Each row was made from one path, in order. Every step used is in the known rows, and no mark comes twice. Write each row's path.
Known rows
D -> W -> C -> X -> M -> J: [ 1.590  2.629  2.575  0.503 -2.932 -0.662  0.551 -2.002 -3.406  0.492
 -4.707  1.337  1.955 -2.549  0.684 -1.434 -0.496  0.163  1.158]
X -> M -> J -> C -> W -> D: [ 3.377  4.334  0.523 -0.436 -3.235  0.474 -0.695 -2.439 -4.466  2.118
 -3.107  1.515  0.959 -2.439 -0.401 -1.671 -1.258  1.484  0.004]
J -> C -> X: [ 3.354  3.010  2.717  0.933 -3.066  1.031 -2.561 -1.849 -4.449  0.663
 -1.607 -0.695  0.976 -0.531  2.604 -0.839  2.172 -0.208 -0.710]
U -> C -> W -> D -> X -> M -> J: [ 5.124  2.984  1.939  0.850 -2.798  1.075 -1.643 -2.435 -3.322  1.818
 -4.704  0.178 -0.039 -1.536  1.510 -3.794  0.517  1.708 -0.380]
W -> C -> X -> M -> L: [ 0.773  2.259  4.755 -2.634 -3.185 -0.507  1.758 -2.711 -3.231 -0.387
 -3.665 -0.873  0.929 -1.958 -0.182  0.436 -1.158 -0.400 -2.413]
J -> C -> W -> D -> X: [ 6.004  2.030  0.371  2.163 -1.000  0.805 -2.318 -2.011 -3.505 -0.173
 -4.401  0.175 -0.587 -0.482  1.389 -4.072  1.608  0.415 -0.438]
T -> M -> J -> C: [-0.174  4.012  1.919 -1.225 -4.726  0.658 -1.682 -1.663 -6.310  2.671
 -1.553  0.677  0.103 -0.036  0.561  1.593  1.091 -0.807 -0.277]
W -> D -> X: [ 3.206  1.208  0.961 -0.733 -0.738  1.585 -1.208 -0.775 -1.993  0.738
 -4.879  0.161  0.053 -1.880 -0.335 -2.623  1.577 -1.881 -0.343]
U -> C -> W: [ 3.732  1.646  0.013  2.312 -0.730  1.072 -1.833 -2.353 -2.621  0.075
 -2.547 -2.007 -0.416  0.348  2.126 -2.418  2.502  1.553  0.431]
D -> W -> C -> X: [ 1.952  1.122  1.685  1.569 -1.174 -0.401  0.158 -1.572 -2.490 -0.985
 -4.818  0.114  1.182 -1.554  1.102 -1.900  1.215 -0.450  1.308]
C -> W -> D -> X -> M: [ 4.064  1.681 -0.510  0.217  0.098  1.468 -0.790 -1.131 -1.641  0.920
 -5.691 -0.272 -0.292 -1.026  0.352 -4.612  0.206 -0.223 -0.155]
U -> C -> W -> D -> X -> M -> L: [ 5.094  1.739  2.367  0.089 -1.904  0.299 -0.734 -1.470 -3.774  0.959
 -4.478 -1.008 -0.481 -0.937  0.867 -3.651  0.743  0.617 -1.825]
Q -> W -> D -> X -> M: [ 3.251  2.556  0.796 -2.091  0.225  0.840 -0.286 -0.319 -2.118  0.914
 -4.425  0.435  0.317 -3.192  0.524 -3.462  1.088 -1.717 -0.026]
Q -> W -> C -> X -> M -> L: [ 1.450  2.498  3.885 -2.176 -1.315 -0.764  1.416 -1.514 -3.099 -0.717
 -3.257 -0.911  0.421 -2.831  0.488 -1.254  0.100 -0.553 -0.863]
U -> C -> X -> M: [ 2.542  3.447  3.677 -1.193 -3.763  1.175 -1.270 -2.105 -3.637  2.135
 -2.174 -1.267  1.524 -1.125  3.098 -0.645  1.121  0.407 -1.682]
T -> Z: [ 0.098  1.788 -1.422 -1.930  1.099  0.405 -1.638  1.186  0.288  0.422
  0.023 -1.907  3.043  1.376  2.206  1.821  2.434 -1.296  0.210]
M -> U: [ 0.062  2.360 -0.535  0.447 -2.783  1.139 -1.757 -2.775 -2.240  1.546
 -0.791 -0.352  0.469 -1.685 -0.695  2.034  1.268  0.171  1.138]
M -> L: [ 0.275  0.491  1.658 -0.682 -0.694 -0.277  0.031  0.255 -4.527 -0.026
 -0.265 -2.380  0.106 -0.405 -2.095  0.858  1.451 -1.947 -0.549]
J -> C -> W -> D: [ 5.597  1.911 -0.989  2.685 -0.446  0.734 -2.029 -2.136 -3.382 -0.769
 -3.969 -0.098 -0.829 -0.557  0.743 -3.627  1.950  1.473  0.487]

Write each row's path
[ 4.066  2.488  1.091  1.870 -3.658  1.239 -2.703 -3.459 -2.312  1.678
 -3.818  0.082 -0.525 -1.682  1.052 -1.625  1.483  1.808  0.182] | M -> U -> C -> W -> D -> X
[ 2.529  4.277  3.440  1.704 -4.850  1.014 -2.994 -2.182 -5.324  1.994
 -0.984  0.593  1.357 -1.653  1.308 -0.276  1.333  0.980  0.992] | M -> J -> C -> X
[ 0.295  3.981  2.621 -1.827 -4.378  1.496 -1.118 -1.887 -2.885  3.253
 -1.875 -0.363  2.018 -2.119  1.470  0.755 -0.307 -0.139 -0.864] | C -> X -> M -> U
[ 5.555  3.181  0.626  0.960 -2.894  0.578 -1.982 -2.982 -3.649  1.199
 -4.282  1.110 -0.119 -1.561  0.989 -2.855 -0.001  1.030 -1.109] | J -> C -> W -> D -> X -> M -> U
[ 2.599  3.508  2.553 -1.576 -3.939  0.898 -1.354 -2.873 -2.835  3.265
 -2.933  0.097  1.200 -1.232  1.839 -0.617 -0.969 -0.897 -2.224] | D -> X -> M -> U -> C -> W
[ 0.476  4.380  3.426 -1.543 -4.234  1.537 -1.059 -1.229 -3.804  3.320
 -1.838 -0.148  2.313 -2.150  1.366 -0.128 -0.393 -0.123 -0.157] | C -> X -> M -> J
[ 2.397  4.263  4.341 -0.730 -4.976  1.248 -1.654 -2.348 -4.286  2.872
 -1.863 -0.561  1.689 -1.693  2.702 -0.498  0.733  1.065 -0.981] | U -> C -> X -> M -> J
[ 0.982  3.846  0.944 -2.167 -4.292  0.556 -0.508 -3.517 -3.174  2.819
 -1.219  0.189  1.418 -2.287  0.357  2.008 -0.776  0.672 -1.356] | X -> M -> U -> C
[ 3.726  2.871  2.186 -2.059 -3.481  1.082 -0.934 -2.305 -2.604  2.365
 -4.875  1.186  0.566 -3.047  0.097 -1.532 -0.076 -0.565 -1.777] | W -> D -> X -> M -> U -> C
[-1.977  2.989  0.208 -2.021 -3.942  1.068 -1.139 -1.909 -3.986  2.784
 -1.832 -0.231 -0.242 -0.164 -0.012  2.919  1.128 -1.254 -0.387] | T -> M -> U
[ 5.249  2.210  1.241  0.407 -1.591  1.054 -1.215 -2.223 -2.644  1.082
 -5.024 -0.544 -0.246 -0.969  1.893 -3.928  0.966  1.026 -1.167] | U -> C -> W -> D -> X -> M
[ 1.315  3.505  2.730 -1.606 -2.467 -0.003  0.510 -3.102 -1.913  0.057
 -3.532  0.130  0.632 -3.413  1.168 -0.689  0.064  0.569 -0.024] | Q -> W -> C -> X -> M -> U
[ 1.757  3.741  0.291 -1.033 -3.650  0.651 -0.683 -3.504 -2.896  2.582
 -1.987 -0.115  0.886 -1.743  0.740  0.522 -0.810  1.501 -0.887] | X -> M -> U -> C -> W
[ 4.764  3.451  1.793  2.535 -3.325  0.936 -2.890 -2.290 -4.611  1.421
 -3.428  1.314  0.070 -1.601  0.420 -2.941  0.837  1.261  1.097] | M -> J -> C -> W -> D -> X
[ 0.800  3.505  4.286 -1.827 -4.232  0.293  0.856 -3.736 -2.742  0.494
 -3.907  0.277  1.442 -2.555  0.418  0.275 -1.338  0.659 -1.004] | W -> C -> X -> M -> J
[-1.797  1.416  2.001 -2.967 -2.250 -0.082  0.292  0.591 -5.847  1.591
 -1.316 -1.868 -0.559  0.861 -1.142  1.938  1.315 -2.954 -1.709] | T -> M -> L
[ 4.111  3.407  2.477 -1.700 -3.343  0.878 -1.048 -1.752 -3.912  2.168
 -4.612  1.959  0.915 -2.931 -0.244 -2.223 -0.470 -0.913 -1.300] | W -> D -> X -> M -> J -> C
[ 1.708  0.573 -0.151  1.382 -0.043 -0.918  0.690 -1.934 -2.296 -1.530
 -4.401  0.313  0.722 -1.456 -0.143 -1.219  1.070 -0.648  1.598] | D -> W -> C
[ 3.924  2.492  0.191  0.719 -1.040  1.467 -1.156 -1.319 -2.289  1.685
 -5.435  0.414 -0.080 -1.653 -0.079 -4.451 -0.202  0.486  0.560] | C -> W -> D -> X -> M -> J
[ 4.259  0.937 -0.725  1.754  0.674  1.670 -1.561 -0.906 -1.448  0.246
 -5.603 -0.718 -0.805 -0.608  0.418 -4.861  1.564 -0.163  0.719] | C -> W -> D -> X
[ 5.771  2.766  0.528  0.680 -1.522  0.624 -1.534 -2.191 -3.696  0.540
 -4.502  0.588 -0.050 -0.930  1.334 -3.779  0.380  0.311 -1.348] | J -> C -> W -> D -> X -> M
